What can hang from each mark
toroviz: mukap
buto: munas tebe
tebe: buto makem mukap radif
poge: munas
makem: bogup tebe
radif: tebe
munas: buto
bogup: makem
mukap: tebe toroviz

Every row comes from one small tree of marks. The marks that hang from a mark follow it in brackets, in alphabetical order. Every link used is in the known rows. Which tree was each row made from?
Known rows
tebe{makem mukap{toroviz} radif}: [  3   5   7 -16 -13  -2   0   0  -7 -11   6  -7  -1  10   6 -15   5  -1
   6   4  -2   4   4  -5]
poge{munas{buto}}: [-1  0  7  2  7  1 -5  2 -1 -7 -2 -3  2 -3  2 -2 -2 -4 -6  4 -2  6  0  5]
makem{bogup}: [-3  0  7  2  1  0  0  0  1  0  4 -6 -2  0 -1  0 -6  1 -4  5  0 -2  1 -9]
bogup{makem{tebe{buto{munas}}}}: [ -1  10 -10  -4   0  -4  -1   4   0 -14  12   5   1 -11   1   0  -1  10
  -2   0   0  12  -3   4]
radif{tebe{makem{bogup}}}: [ -6   4   5  -7 -10   3  -6   2   0 -12   4  -6   7  -1   1  -8   0   2
  -4   0   0  -8   2 -10]
toroviz{mukap{tebe}}: [ -2  -3 -20  -2 -12  -3  10   3  -4   3  -1  -1   4  -1   4  -1  -2  -1
  -2   0  -2  11  -3  -3]
poge{munas}: [-1 -5  1  0  7  2 -1  1 -4 -3  0 -4  1 -3  0 -1 -3 -3  1 -4 -1  5 -1 -1]
makem{tebe}: [-3  5  0  1  8 -5 -3  0  2 -5  0  4 -8  2  5  3 -6  2  0  2 -1  7 -1  5]
radif{tebe{makem{bogup} mukap}}: [ -4   6  23  -9 -14   4  -3   2  -4 -16   1  -8   9   1   1 -12  -1   3
  -4   0   1   0   2 -20]
buto{tebe{makem}}: [ -3   4  -3  -6  -1  -2  -1  -6  -3  -5   1   1  -1  -1   6  -6   5   1
  -3  -5   0 -15  -1   3]
poge{munas{buto{tebe{makem radif}}}}: [ -2   7   0 -15   1  -3  -3  -5   2 -11   0  -5   1   0   8 -11   1  -1
  -7   7  -2  -9   0  12]
bogup{makem{tebe{buto}}}: [-1  3 -5 -4  5 -5  0  0  2 -8 10  4  4 -3  5 -3  0  9 -1  2 -1 11 -1  0]
bogup{makem}: [ 1  1  3  0 -1  0  1  1  4  1  8 -1 10 -4  0  1  5  6 -1  8 -1  3 -1  2]
munas{buto{tebe}}: [-1 10  9 -1  5 -3 -1 -5 -1 -6 -4  3  0 -1  9  2  2  2 -9  8 -1 -9  0  7]
toroviz{mukap{tebe{buto}}}: [ -1  -5 -30  -7 -12  -3  12   2  -8   1   2  -1   5   0   5  -7  -3   1
  -2  -7  -2  10  -2 -11]
toroviz{mukap{tebe{buto makem}}}: [ -3  -6 -35 -10 -19  -3  11   1  -8  -3   2  -1   3   2   5 -15   2   0
  -3 -11  -1   5  -1  -9]
buto{tebe}: [ 0  6  3 -3  4 -3  0 -6  0  1  2  1  1 -1  5  1  0  2 -2  0  0 -8 -2  1]
poge{munas{buto{tebe{makem{bogup}}}}}: [ -6   4  12  -4   6  -1  -5  -3  -5 -11   2  -9  -1  -3   6  -7  -2  -1
 -13   3  -2 -12   0  -4]
buto{munas tebe{mukap}}: [  1  16  16  -6  -6   0   3  -2  -8 -12  -2   1   0  -9   3   2   1   4
  -3  -1   1   1  -3  -4]
munas{buto}: [ 0  5  5  2  1 -1 -3  1  1 -5 -4  2  0  0  3  1  2 -1 -6  8 -1  1  1  4]
tebe{buto mukap radif}: [  3   4   4 -15 -10  -1   8  -1   2  -7   2  -3   5   6   1 -13  -4   4
   2   2   1   8   2 -12]
mukap{tebe{makem radif} toroviz}: [  4   3 -17 -15 -18  -6   5   1 -10  -5  10  -6   0   7   7 -10   5  -4
   2   1  -2  -4   3   1]

Which tree is each row?
[  0  16  -6 -13  -5  -2   2  -2   4  -7   5   0  -2  -9   3   1  -1   6
  -2   5   1  -6  -3   9]	buto{munas tebe{radif}}
[ -2  10 -13  -5   0  -3  -4   3  -4 -14   3   6  -8  -6   1  -1  -4   5
  -1  -7   0   9  -3   2]	makem{tebe{buto{munas}}}
[ -4  -4  -7  -7  -7   0   1  -1  -3  -5   6  -6  -1   2  -1 -13  -2   2
  -5  -7  -1  -8   3 -16]	tebe{buto makem{bogup}}
[  4   6  -3 -13 -15   0  -2   3 -20 -18   7  -3  -2  -2   2 -15   8   0
   4 -14  -2   6   2 -14]	tebe{buto{munas} makem mukap{toroviz}}
[ -2   8  -7 -16  -6  -4   1  -5   4  -5   5  -1   0   2   6  -9   2   4
  -1   2   0 -15   0   8]	buto{tebe{makem radif}}
[-2  5 10 -2 12 -2 -4 -4 -4 -7 -2 -2  1 -4  8  1 -1 -2 -8  4 -2 -3 -1  7]	poge{munas{buto{tebe}}}
[ -1   3 -25 -10 -15  -4  12   3   4   2   2  -4   4   3   4  -5  -5   2
  -1   8  -1   9  -2   0]	toroviz{mukap{tebe{radif}}}
[ -2  -3 -38 -20 -23  -4  13   1   0  -4   3  -5   3   5   5 -19  -1   2
  -1  -5  -2   3   0  -6]	toroviz{mukap{tebe{buto makem radif}}}
[ -5   9   3  -7   5  -6  -1   0  10  -5   6  -5  -9   5   4  -1 -14   5
  -3  16   0   4   1  -1]	makem{bogup tebe{radif}}
[  0   2  18  -6  -6   0  -2   1 -13  -9   7 -12  -4   6   4 -10   2  -2
   0   2  -2   2   5 -21]	tebe{makem{bogup} mukap{toroviz}}
[  2  -3 -15  -9 -15  -4   6   0 -19  -5  14 -10   1   5   6 -11   1  -4
  -4  -8  -3  -8   4 -20]	mukap{tebe{buto makem{bogup}} toroviz}
[  7  11  -2 -18 -14  -1   2   3 -11 -14  10  -5   0  -1   3 -10   1   2
   6  -2  -1  12   2 -11]	tebe{buto{munas} mukap{toroviz} radif}
[ -5   5   5  -5  -3  -2   0  -5  -2  -3   6  -6  -3  -1   5  -5   0   3
  -7   1   0 -18   0  -7]	buto{tebe{makem{bogup}}}
[  2   0 -24 -19 -23  -4  13   0  -2  -5   7  -3   4   6   3 -16   1   1
  -3  -5   0  -6   2  -4]	mukap{tebe{buto makem radif}}
[ -3   0  -4  -4 -17  -2   9   1  -6  -2   5  -7   0   2   2  -5  -3  -2
  -8   0   0  -9   1 -11]	mukap{tebe{makem{bogup}}}
[  6  -1   7  -8  -4  -1   1   0 -15  -8   6  -4   2   6   5 -10   2  -1
   6  -7  -3  10   4 -17]	tebe{buto mukap{toroviz}}
[ -1   9  22  -1   3  -4   2   1   1 -10   3   2   4   0   5   0  -1   8
  -1  10   0  18  -1  -2]	bogup{makem{tebe{mukap}}}
[  2  10 -18 -15 -12  -1   3   3   1  -9   6  -1   0  -5  -3  -7  -2   5
   1  -3   1   2   0   0]	tebe{buto{munas} radif}
